What can hang from each mark:
G: T
C: T
D: T
R: A B T
X: T
Q: N
V: N
T: C D G J N W X
J: T
N: Q T V

Each row was made from one small tree. The marks that hang from a mark follow it in brackets, in alphabetical order. Every link used is in the known rows. Write each row's tree.
In the rows, zero is written as 128.
Known rows:
Q[N[T[C D J W] V]]: [196 157 134 178 129 131 127 136 164 158 134 179 203 123 107 156 149 134
 134 145 139 215 158 109]
T[J N[Q V] X]: [220 160 123 166 120 148  91 149 177 112 143 169 172 119 120 122 142  94
  97 114  82 173 153 146]
X[T[C]]: [162 126 124 155 171 107 128 146 134 128 123 128 161 150 124 139 124 136
 126 134 156 159 151 114]
C[T[D W]]: [181 126 142 130 126 133 115 117 114 164 147 142 170 146 105 158 161 153
 131 136 149 176 135  77]
G[T]: [180 132 128 140 145 119 131 126 121 145 131 118 158 130 134 138 137 145
 122 131 137 127 144  94]
V[N[T[D X]]]: [164 151 112 159 115 124 118 145 134 114 134 151 177 138 116 130 172  93
 128 146 143 172 147 112]
J[T]: [139 113 139 137 152 129 116 146 152 125 126 115 149 112 126 128 149 140
 117 135 137 129 153  95]
C[T[X]]: [172 138 118 143 125 123 108 134 137 128 150 122 155 140 118 143 168 125
 130 145 135 162 133 108]
T[C G J]: [167 130 131 170 140 154 115 134 152 145 142 140 176 139 119 133 151 117
 124 113 151 174 148 117]
T[G X]: [166 142 117 144 127 141 106 147 121 111 139 123 158 121 114 124 169 102
 121 133 144 159 149 117]
T[C D J N[Q] X]: [213 159 124 189 118 167  98 132 135 143 142 185 201 157 100 135 156  96
 109 120 127 205 144 132]
X[T[J]]: [181 120 113 160 150 122 119 146 155 128 139 127 153 136 114 145 131 128
 108 106 140 151 150 106]
N[Q T[C D J X]]: [202 161 124 200 114 143 110 135 145 136 148 179 197 152 118 155 165  86
 136 134 144 212 147 140]
R[T]: [151 124 123 147 153 131 118 142 120 125 142 130 139 121 121 125 148 142
 133 129 138 134 166  92]
X[T[C D G N W]]: [192 139 135 130 156 145 110 142 102 147 129 153 197 150  90 146 136 135
 117 134 155 202 158  98]
J[T[C D N[V] W]]: [174 127 164 125 169 139 118 143 155 154 111 157 194 132 106 129 139 152
 116 150 127 188 155  99]
D[T]: [159 123 130 160 142 133 114 153 118 127 136 119 166 144 141 135 135 134
 118 137 153 134 152 101]
X[T]: [166 122 116 143 157 106 119 151 132 116 130 118 147 133 121 138 125 132
 118 124 144 141 155 103]
X[T[J N[V]]]: [202 126 119 144 157 119 108 160 184 115 135 142 166 127 114 131 111 121
  98 105 105 164 159 112]
Q[N]: [157 141 110 164 124 132 110 142 129 121 133 133 153 105 113 128 143 139
 121 133 136 139 156  94]
G[T[C D J N W X]]: [230 157 136 156 137 159 131 111 115 192 131 156 204 161  97 155 169 138
 101 138 137 200 129 109]
R[A B T[D]]: [137 110 131 144 161 114 114 117  77 141 145 166 170 117 101 118 152 131
 130 138 135 179 173  55]
N[Q T[D W] V]: [201 152 149 149 124 118 110 144 141 129 139 174 178 119 130 150 136 119
 136 135 120 185 163 120]
C[T]: [163 124 127 140 130 120 109 130 141 133 152 124 153 139 125 144 147 141
 133 132 137 148 140  93]
R[B T[N W]]: [165 139 118 112 149 142 112 129  97 144 143 163 146 103 100 132 142 165
 105 137  98 157 167  82]

Which tree is each row?
[196 146 138 163 130 170 122 122 118 169 136 158 198 152  91 147 186 114
 117 130 163 215 137 117] => T[C D G J W X]
[211 138 120 161 128 144 131 120 121 158 136 141 188 151 106 149 169 115
 115 125 150 173 131  98] => G[T[D J X]]
[152 129 139 155 157 139 127 139 130 139 116 139 187 148 105 133 173 119
 130 158 165 183 143 105] => J[T[C D X]]
[203 165 135 170 142 139  98 165 141 114 130 166 203 153 145 125 128 106
 115 159 113 182 161 155] => D[T[C N[Q V] X]]
[211 160 115 164 103 175  78 145 144 114 156 161 175 118 108 128 161  87
  97 109 102 176 155 140] => T[G J N[Q] X]
[200 180 129 186 113 147 117 130 166 149 141 176 181 135 135 147 175 109
 107 142 113 185 148 166] => V[N[Q T[C J W X]]]
[207 152 134 156 125 179 108 128 120 165 140 164 203 148  83 141 178 114
 104 127 143 219 140 116] => T[C D G J N W X]
[212 151 126 130 109 168  91 129 143 150 167 140 174 128  94 153 182 126
 101 127 110 193 137 115] => C[T[G J N W X]]
[194 147 133 146 133 129  91 154 159 105 135 160 164 114 133 116 115 115
 111 117  89 150 164 127] => T[N[Q V]]
[172 161 128 161 119 145 114 138 110 145 139 162 201 116 100 156 163 131
 147 156 164 206 163  99] => Q[N[T[C D G W]]]
[200 151 131 151 164 112 104 161 161 108 126 167 181 140 131 127  97 119
 119 131 106 176 168 140] => X[T[C N[Q V]]]
[161 154 121 136 161 134 136 121  91 154 133 165 159 128 106 140 170 151
 123 163 128 184 156 111] => R[B T[C W X]]
[216 146 128 131 105 175  90 125 128 158 165 157 196 143  78 159 186 118
 109 126 129 214 134  99] => C[T[D G J N W X]]
[189 159 148 160 121 145 107 134 111 144 145 174 197 133 122 156 152 114
 147 141 152 205 163 123] => N[Q T[C D G W]]
[210 164 135 137 148 136 131 121 110 171 123 132 177 142 119 141 160 152
 104 157 124 167 136 121] => G[T[C N W X]]
[188 129 121 138 115 160  83 136 161 133 171 139 176 131 105 145 152 122
 114 110 117 173 145  97] => C[T[G J N]]
[174 150 121 159 142 135 111 143 132 130 127 135 165 141 115 121 154 119
 113 140 130 170 140 123] => T[C N X]
[252 168 132 154 110 167 109 116 112 169 143 172 196 141 100 155 163 126
  90 124 109 184 141 117] => G[T[D J N[Q] W X]]
[174 122 134 182 141 147 127 124 139 160 133 155 186 160 106 139 149 123
 126 113 165 185 139  98] => T[C D J]
[183 127 134 138 141 129 105 150 142 120 127 153 178 132 107 118 125 120
 120 120 122 170 154  89] => T[D N[V]]
[209 154 150 145 137 143  94 158 135 130 134 161 182 128 145 135 118 139
  99 140  98 154 167 130] => D[T[N[Q V] W]]
